Known rows, with every step that occurs
F, K: [-12   6  21   4   9   4  42  23 -15  -7 -40  27  17 -27 -10  -6 -24  -8
 -24]
U, K: [ 15 -29  21 -14   7 -16  16  30  -8   4 -14  11  19 -42   9   3  -2  -2
  -2]
N, U, K, L: [ 14 -49   9 -35 -25   1  22  10 -28  13 -15  18   5 -27  15   9  -8  -4
  16]
F, K, L: [-14  -8  -9  -7  -1   3  50   9 -31  -8 -25  30  10  -6 -24   4  -1 -11
 -19]
K, N, U: [-17  -1  22 -21  -1 -18  33 -14 -45  13 -13  20  18 -37  42  17 -36   1
   3]
S, N, U, L, F, K: [ -4  40  36  -7 -38  32  30  10  -6   4 -46   6 -15  29  17  -8 -55 -13
  31]
K, U, L: [-28 -10  19  22   7 -46  50   4 -19  11 -10  -2   5  23  32 -33  -9  10
 -11]
N, K, L, F: [ 33 -12 -27   1  11  17   9   7 -42  -7   4  -1 -21   0  22  46  -9  -7
  73]
S, N, K, U, L, F: [ 11  32   4  -5  -7  -1  26   8  -5  17   3 -24 -13  33  28   9 -43  -6
  47]
L, F, S, N: [-16  27   5  41 -22  29  21  19  -7  15 -22  12  12   7  10   6  -9  -5
  25]
F, S: [-27  -3   8  47   6  11  29  23 -15   7 -23  25  31 -16   7 -13  -3   7
  -8]
U, N, K, L: [ 45 -25 -16 -31  33   7   6  -4 -29  11  30   4  16   6  -4  33  13  10
  25]
F, L, N: [ -3   2  16   5   1 -20  31 -14 -24  13 -16  18  51  -3  -6   4  23  33
  18]
F, S, N: [-26  24  17  23 -13  26  33  14  -2  28 -22  22  46  -2  -8  -5  -4   0
 -15]
U, N, K, L, F: [ 55 -23 -27 -13  24  13  -6   3 -35  -2  29  -5 -22  15  15  40   9   5
  65]
F, S, N, K, U, L: [-26  37  -4   8  -4  19  41  18  15  35   4  -7  31  24  -4 -15 -42   2
  -7]
F, K, N: [-29  20  -3 -23  18 -20  53  10 -26  -7 -14  25  22 -41 -11  11 -31 -13
 -36]
F, L, N, K: [ 25  13   3 -14  17   6  18  -7 -18  16  -1   8  52 -13 -12  30  -8  30
  41]
L, N, K, U: [ 28  15  -7  -5   7   4  32   0 -18  13   2  -4  22 -28   3  20 -23  19
   5]
S, N, K, L, F: [ 36  17 -19 -22  -9  30  12  -1 -31  12   4  -4  -4  12   8  53  -7 -13
  63]
N, U, K, L, F: [ 25 -46  -1 -17 -31   5  10  16 -32  -1 -15  10 -31 -17  34  17 -12 -10
  55]
L, F, S, N, U: [-16  24  25  29 -44  47  20  13 -13  22 -38  18   6   2  29   1 -39  -4
  36]

Rows
[ -1 -15  -1 -36  16 -40  28  17 -20   4  13  10  27 -56   8  21 -11  -7
 -15]
U, K, N
[  7  22  40   4 -37  15  14  -3 -19  17 -28  -4 -10  37  50  -2 -33   0
  59]
S, N, U, L, F
[  8  -4 -45  31   3  41  12  22 -28  -1   2   7 -12   1   8  32 -13  -4
  59]
N, K, L, F, S
[ 42 -12  27 -23 -28  18   9  11 -13  11 -21   8  24 -47  11  11 -13  18
  12]
L, N, U, K
[ 28 -13 -46  16  21  35  -3  17 -20   1  30   1 -11  17   1  26   4   6
  57]
U, N, K, L, F, S
[ 10  13 -24  -5 -16  19  46   1 -30  -7 -16  21  21  -7 -40  14  18   9
 -18]
F, K, L, N
[  3   6  21   1 -49  42  11  34   8  21 -27  10   4 -24  16   1 -40 -12
  31]
L, F, S, N, U, K
[ 47  27  -4   5  17  23   5   3 -15   4   8 -16  27  11   5  25  -9  29
  40]
U, L, N, K
[-10 -11   2 -28 -51  40  31  17  -3  36 -12  22  32 -14 -15   0 -11  -9
  -7]
F, S, N, U, K, L
[ 27  14  -8 -40  -1  28  22  -4 -27  26   6   7  31   1 -10  44  -3  -8
  25]
S, N, K, L
[ -4  12   3  22  -8 -30  44  -6 -19  10  -1 -10  16  24  15 -21   7  28
  -9]
K, U, L, N
[-18  -1  -3  63  -2  16  16  27 -19  -6 -23  16  -4  -4  26  -3  -9   2
  33]
L, F, S
[ 16 -21  20 -56 -45  17  26   2 -18  32 -14  15  22 -14  -1  15  -7 -11
   6]
S, N, U, K, L
[ 14 -21  30 -35 -24  -3  21   0  -8  22 -20  17  41 -32  -1   0  -9  27
  23]
F, L, N, U, K
[-21   4  21 -13   3 -25  33 -12 -38  11  -5   7  14   2  47   0 -34   8
  15]
K, N, U, L
[-24  30 -17   4  11 -23  40  14 -24 -24  -6   1 -17   7  13   6 -35 -10
  13]
U, L, F, K, N
[-39  13  -9  31 -11   0  25   7 -28   0  -4   4 -12  13  50  -3 -44   7
  43]
K, N, U, L, F, S
[  6  46  -7  29  -4  48   5  26   6  15  -1 -13   8  32  11  15 -34   0
  59]
U, L, F, S, N, K
